Each row was made from one small tree. The marks that hang from a mark follow it in brackets, in the order of their numbers. Every link used is in the known rows. Write each row's tree.
In the rows, 100 means zero.
Known rows:
K786[K778[K719]]: [80 87 98 127 113 104 103 124 133 127 90 99 105 72 119 80 118 124 95 90 90 110 82 115 132 99 86 93 87 106 92 86 103 126 102 86]
K244[K719[K778] K833]: [58 86 102 108 81 109 104 82 114 118 95 103 100 92 123 70 143 101 118 108 79 98 91 84 132 118 94 105 95 110 101 68 132 131 122 99]
K778[K719[K244 K597]]: [90 99 108 116 80 91 104 109 139 94 66 82 117 82 127 77 140 100 83 80 120 100 111 106 130 124 93 64 77 90 92 100 135 116 96 72]
K786[K778[K719[K134[K652]]]]: [108 70 104 142 97 110 84 103 145 107 93 101 102 60 120 56 112 132 124 74 73 124 78 114 130 95 96 81 86 108 84 92 107 123 119 89]
K778[K719[K244[K833[K734]] K597]]: [78 94 113 103 55 74 117 84 137 103 65 91 98 88 128 88 155 93 97 86 130 102 107 101 147 120 99 89 104 106 98 99 134 129 87 82]
K597[K719[K134[K833[K734]] K778]]: [77 68 109 96 76 78 88 54 139 111 92 124 114 101 137 88 136 121 131 86 91 108 89 101 117 106 109 83 97 129 95 71 119 120 121 124]
K833[K244[K719[K597]] K734]: [76 99 121 95 66 65 109 111 131 116 69 80 116 111 118 99 155 73 71 95 113 112 110 91 145 123 108 83 89 102 93 123 133 134 111 84]
K330[K786[K778]]: [100 98 107 119 113 113 83 111 136 127 96 128 111 100 116 90 126 102 116 92 73 116 68 99 119 99 107 92 95 88 92 68 113 130 100 81]
K833[K244[K719[K134]] K330[K786]]: [117 86 127 122 72 85 90 90 111 142 82 99 125 93 137 98 132 78 112 63 92 122 87 78 126 109 122 55 83 98 106 82 139 123 148 69]
K244[K719[K134 K778] K833]: [75 70 116 120 65 108 92 60 116 108 96 103 103 90 129 58 147 110 142 100 78 101 92 82 124 115 98 99 97 124 98 67 138 135 130 105]
K778[K719[K597]]: [100 94 102 119 102 94 103 107 137 92 73 94 98 91 117 85 137 108 80 81 116 107 119 112 113 111 97 78 84 94 102 89 128 117 97 104]
K719[K244 K778]: [71 101 100 102 82 117 87 107 131 114 100 86 144 81 133 65 115 106 108 98 90 97 82 85 131 118 84 69 75 98 77 94 117 114 100 62]
K244[K719 K833[K134 K330 K734]]: [98 65 118 103 63 65 111 64 111 133 103 98 86 93 121 117 147 76 120 76 112 124 91 86 142 99 137 113 128 133 124 96 120 139 128 114]
K597[K719[K244[K833]]]: [56 113 91 82 72 76 101 89 111 104 73 104 113 94 133 90 136 107 110 87 104 99 91 78 141 141 117 77 93 103 97 79 122 105 129 72]
K833[K330[K786]]: [125 99 102 107 109 104 87 96 120 127 102 118 108 95 119 115 115 85 113 73 100 129 84 82 103 91 125 73 94 84 115 71 116 111 119 95]
K778[K719[K134]]: [104 79 106 125 91 101 90 106 124 106 82 101 95 85 124 86 126 126 100 75 112 98 106 109 120 106 104 83 98 117 102 74 114 119 112 106]
K833[K134 K244 K330 K734]: [119 81 113 93 69 61 106 92 116 148 110 75 123 82 128 130 107 80 86 62 126 131 92 87 140 90 132 79 114 132 104 126 93 120 109 80]
K597[K719[K134 K244]]: [83 94 106 102 72 79 80 94 123 94 71 99 132 97 136 79 137 115 118 76 103 102 92 81 130 138 114 58 82 110 90 83 125 109 137 78]
K778[K719[K244[K833[K330]] K597]]: [93 94 107 113 66 83 115 72 128 104 77 81 107 68 132 82 137 95 110 71 126 118 105 93 130 114 100 65 85 97 108 98 139 114 105 73]
K786[K778[K719[K244[K833]]]]: [60 94 102 119 79 97 110 102 127 127 85 92 108 62 131 70 126 119 112 90 95 104 75 105 153 115 88 89 92 108 87 88 112 125 98 60]
K652[K493]: [102 101 103 85 93 120 79 120 112 115 97 74 105 103 110 119 125 116 102 97 92 90 78 105 110 112 117 102 83 100 104 84 92 108 104 118]
K652[K134[K719[K597 K778]] K493]: [122 55 108 121 79 98 65 97 134 93 103 72 126 90 115 86 150 122 132 104 62 97 95 125 96 111 119 65 66 109 96 72 131 119 123 131]
K719[K134 K597 K778]: [114 72 120 129 81 110 77 61 150 74 101 89 135 93 122 52 136 114 134 91 90 117 108 88 92 104 85 64 72 107 84 93 138 125 96 105]
K833[K134 K330]: [130 80 101 109 98 91 93 84 114 121 122 84 111 81 119 113 102 97 109 63 110 130 95 91 107 92 129 74 102 117 112 101 99 110 115 101]
K778[K719[K134[K652] K597]]: [131 74 110 134 86 102 84 85 148 71 76 94 95 78 115 59 129 119 110 65 97 121 114 111 110 104 109 67 83 96 90 98 131 112 118 107]
K786[K778]: [81 98 97 112 112 110 92 116 130 117 106 96 113 84 111 83 112 118 110 100 81 121 77 97 121 103 96 91 83 101 86 96 100 121 99 87]
K778[K719]: [88 96 93 111 106 102 103 127 120 115 81 102 91 86 120 96 120 115 76 84 113 95 107 111 125 108 102 91 94 104 105 75 107 114 105 102]
K652[K134[K719[K597]]]: [112 76 97 121 91 75 75 105 127 73 94 94 103 98 110 83 141 116 115 98 88 114 120 112 101 117 133 56 81 104 99 82 137 115 123 118]
K652[K134[K719 K833[K734]]]: [91 72 95 95 81 64 85 91 119 108 105 112 79 102 117 116 127 121 122 103 93 109 103 128 120 104 156 82 111 126 103 72 111 120 113 139]
K330[K833[K134]]: [89 88 105 109 93 94 94 80 119 109 109 101 105 91 126 108 116 97 93 79 104 94 92 117 118 111 139 96 119 119 103 77 108 116 78 116]
K134[K652[K493] K719[K244 K597]]: [116 89 108 97 66 112 71 111 145 84 79 59 111 79 104 58 129 99 120 75 61 121 86 118 128 130 127 57 56 76 79 119 128 92 129 106]
K134[K719[K597]]: [94 91 99 105 95 93 94 110 134 85 87 91 95 101 102 66 134 99 96 86 88 126 119 109 111 118 112 66 72 93 96 95 135 105 108 125]
K786[K778[K719[K134[K652] K597]]]: [120 68 112 149 91 104 85 87 159 87 86 94 107 64 116 47 127 125 125 72 77 132 91 115 119 99 92 70 76 99 81 106 124 124 113 92]
K597[K719[K778]]: [70 91 87 99 106 98 90 100 131 112 87 115 129 95 128 79 127 114 98 93 83 103 95 87 116 116 91 77 78 103 94 70 119 110 130 99]
K597[K719]: [76 105 87 92 105 84 92 111 120 101 78 114 107 103 119 100 129 110 88 86 99 106 101 89 117 124 113 80 86 98 103 77 112 104 133 103]
K786[K778[K719[K597]]]: [90 84 104 135 106 98 105 107 149 106 83 92 109 75 116 69 133 116 96 88 95 119 95 116 121 103 82 80 76 96 90 98 122 129 94 88]

Write each row's tree:
[128 79 101 94 86 94 72 70 101 118 123 72 102 87 123 152 117 130 145 97 91 105 79 115 89 96 157 76 88 115 118 72 94 107 120 126]
K652[K134[K833[K330]] K493]
[82 90 110 133 90 94 104 109 151 108 75 82 127 68 127 61 135 110 100 85 96 113 88 111 137 115 80 67 69 93 82 107 130 127 94 62]
K786[K778[K719[K244 K597]]]
[57 113 106 82 82 89 110 93 102 134 87 85 93 99 130 104 116 107 87 94 94 98 100 103 134 125 128 79 87 106 94 95 115 110 115 90]
K134[K833[K244[K719]]]
[95 85 102 99 80 78 100 118 112 131 101 77 108 85 122 83 104 102 77 67 91 107 107 113 141 120 132 68 100 126 87 103 106 104 116 87]
K833[K134[K719] K244]
[106 80 91 81 86 85 96 79 134 122 111 106 67 78 107 94 93 95 127 69 78 159 90 117 125 84 149 76 96 103 103 108 104 93 128 147]
K134[K652 K719 K833[K330 K734]]
[64 82 93 90 95 109 98 84 128 125 111 106 92 88 121 66 105 119 118 95 67 111 98 124 115 103 112 75 81 110 92 72 115 102 105 134]
K134[K719[K778] K833]
[96 70 109 139 99 102 90 106 138 118 91 100 108 71 123 70 123 132 115 84 88 112 84 113 126 100 88 85 88 115 90 83 111 129 108 93]
K786[K778[K719[K134]]]
[100 77 118 132 99 100 88 74 140 132 108 131 113 90 132 99 129 88 114 76 73 103 60 125 123 102 136 98 122 108 95 55 117 136 78 97]
K330[K786[K778] K833[K134]]
[91 85 102 104 58 114 89 64 129 109 115 85 125 66 134 56 108 107 134 79 75 106 77 86 143 114 112 82 103 113 73 99 114 113 107 61]
K719[K244[K833[K134[K652]]] K778]
[107 103 101 97 90 101 98 70 107 125 104 121 89 95 121 113 121 90 130 79 102 127 84 76 112 95 127 91 111 96 119 64 116 114 113 94]
K244[K833[K330[K786]]]
[73 101 108 103 60 106 98 59 139 89 95 79 134 83 130 54 140 99 129 100 96 107 96 79 124 124 86 69 76 95 78 100 142 119 87 65]
K719[K244[K833] K597 K778]
[107 80 119 121 58 96 83 52 130 66 80 94 84 95 111 52 153 101 145 83 80 126 108 85 120 124 124 85 91 99 95 99 149 125 137 109]
K244[K719[K134[K652] K597] K833]
[85 93 114 93 73 65 111 114 114 148 86 80 118 89 125 119 129 71 83 82 116 129 91 78 148 105 114 79 90 110 109 120 118 125 132 83]
K833[K244[K719] K330 K734]
[56 89 100 90 75 106 98 87 128 126 105 93 110 81 132 57 108 113 123 93 71 106 89 120 133 120 109 62 76 107 81 82 123 101 103 103]
K134[K719[K244 K778] K833]
[79 97 95 70 73 82 100 98 130 127 94 95 74 86 113 85 94 103 99 77 74 131 96 123 150 106 146 76 100 106 82 115 104 93 118 117]
K134[K652 K719 K833[K244 K734]]
[90 94 109 107 72 65 91 75 112 98 90 80 107 101 131 108 139 114 108 103 95 100 115 108 114 123 143 57 84 109 93 91 135 123 120 87]
K652[K134[K833[K244[K719[K597]]]]]
[96 103 105 82 78 70 107 107 115 143 99 79 121 85 124 126 107 81 86 79 124 133 90 77 138 92 115 77 96 111 104 124 97 111 107 79]
K833[K244 K330 K734]
[94 82 107 87 69 80 104 73 116 116 109 105 82 105 114 118 131 100 111 87 118 108 95 94 137 104 135 125 140 136 104 91 97 132 89 112]
K244[K833[K134 K734]]
[113 85 95 92 91 123 70 128 128 104 95 81 86 82 97 77 110 115 113 80 53 115 82 121 123 112 133 86 76 89 95 94 100 89 136 136]
K134[K652[K493] K719]
[103 93 114 98 62 93 87 53 116 110 108 80 117 79 137 95 104 114 148 72 109 123 85 89 115 109 130 51 86 113 96 99 115 104 109 88]
K719[K134[K833[K330]] K244]
[67 91 103 93 77 92 108 69 134 117 98 80 112 85 129 57 113 107 102 88 73 118 114 120 117 114 106 50 65 105 79 99 136 101 97 107]
K134[K719[K597 K778] K833[K244]]
[85 98 110 111 77 108 88 85 147 88 91 77 151 85 129 54 132 97 112 95 94 108 98 84 116 121 80 56 61 85 75 109 141 117 90 64]
K719[K244 K597 K778]
[97 80 104 104 77 88 89 112 123 115 100 85 110 87 121 73 117 102 100 70 91 107 100 114 139 126 130 67 97 119 89 97 115 108 114 93]
K833[K134[K719[K244]]]
[93 80 103 113 69 99 68 79 144 90 83 103 144 73 138 44 122 117 134 72 68 113 80 82 131 125 102 51 71 102 72 91 129 104 150 72]
K597[K719[K134[K652] K244 K778]]
[98 85 122 117 61 86 97 60 140 90 73 83 105 83 137 73 137 119 119 71 116 101 111 117 121 120 112 56 83 109 91 93 138 117 94 91]
K778[K719[K134[K833] K244 K597]]
[119 74 109 80 58 98 87 72 122 114 111 88 77 92 107 117 127 103 126 80 92 109 75 105 140 100 148 130 131 127 103 101 86 121 107 122]
K244[K833[K134[K652[K493]] K734]]
[58 109 107 84 74 76 107 102 120 128 87 95 113 95 131 121 121 81 73 94 118 97 87 105 143 111 127 96 115 113 95 94 106 118 71 98]
K330[K833[K244 K734]]
[78 90 118 115 95 92 93 88 151 135 92 144 109 101 125 113 143 75 111 94 86 109 54 117 133 96 123 111 121 98 98 59 118 143 69 105]
K330[K786[K778] K833[K734]]
[137 86 110 121 81 109 66 72 145 54 93 87 105 91 105 58 124 112 133 74 85 135 109 89 97 108 122 65 78 91 82 113 129 107 116 107]
K719[K134[K652] K597]
[129 71 110 120 83 118 74 105 129 103 83 86 92 74 119 87 121 131 115 68 86 99 84 120 121 104 118 88 88 106 99 81 102 108 126 115]
K778[K719[K134[K652[K493]]]]
[72 92 103 126 93 100 102 126 136 129 83 90 121 65 129 71 120 118 99 87 94 103 75 111 148 114 83 77 81 101 83 96 110 123 101 59]
K786[K778[K719[K244]]]
[87 88 110 106 76 88 104 83 114 126 84 91 91 81 138 94 110 130 98 73 109 95 106 119 129 110 118 72 99 124 95 81 109 111 103 96]
K778[K719[K134[K833[K244]]]]
[100 76 104 102 72 82 101 67 121 93 105 93 81 95 109 73 135 101 117 78 95 119 118 107 123 117 132 90 110 122 102 88 126 115 104 122]
K244[K833[K134[K719[K597]]]]
[85 97 115 99 88 90 92 89 137 124 84 145 98 116 126 128 146 69 96 89 105 97 74 112 126 101 138 111 128 96 108 53 120 132 71 119]
K330[K786 K833[K734]]
[88 78 112 100 83 79 98 80 131 115 104 109 100 100 124 123 130 85 91 83 117 100 87 119 130 103 144 112 134 129 103 84 103 129 69 127]
K330[K833[K134 K734]]
[78 111 111 106 79 82 105 112 120 107 71 71 120 101 121 83 142 88 75 91 100 106 115 89 130 132 105 65 71 90 89 114 139 118 121 75]
K833[K244[K719[K597]]]
[90 81 116 117 65 115 74 85 133 103 102 83 149 78 139 54 119 117 134 89 88 100 83 82 123 117 88 61 79 113 75 91 125 119 105 68]
K719[K134 K244 K778]
[118 74 104 122 86 129 64 80 140 90 112 98 120 76 119 50 101 124 139 83 65 121 86 89 110 97 101 72 82 105 77 91 114 112 121 100]
K719[K134[K652] K778]
[91 66 129 125 73 102 89 46 142 90 93 94 113 99 127 55 151 108 136 95 77 112 107 103 101 114 100 70 70 108 92 86 154 134 116 118]
K244[K719[K134[K833] K597 K778]]
[119 81 94 81 87 113 83 81 121 122 114 77 75 69 108 96 91 113 139 68 55 139 76 128 110 95 153 70 74 93 107 96 97 79 137 152]
K134[K652[K493] K719 K833[K330]]
[87 121 89 75 86 105 95 88 114 116 102 85 88 83 120 94 79 118 100 81 78 121 95 104 127 108 141 70 89 94 81 110 93 88 112 85]
K134[K652 K833[K244]]
[95 86 125 102 68 71 99 79 130 145 89 124 115 105 140 130 136 64 80 67 109 90 76 118 146 107 151 99 139 119 99 70 115 134 73 89]
K330[K786 K833[K134 K244 K734]]
[109 82 113 114 78 73 106 96 104 145 101 68 124 77 132 105 113 82 85 62 103 121 99 88 136 110 128 62 92 119 105 113 118 117 141 71]
K833[K134 K244[K719] K330]
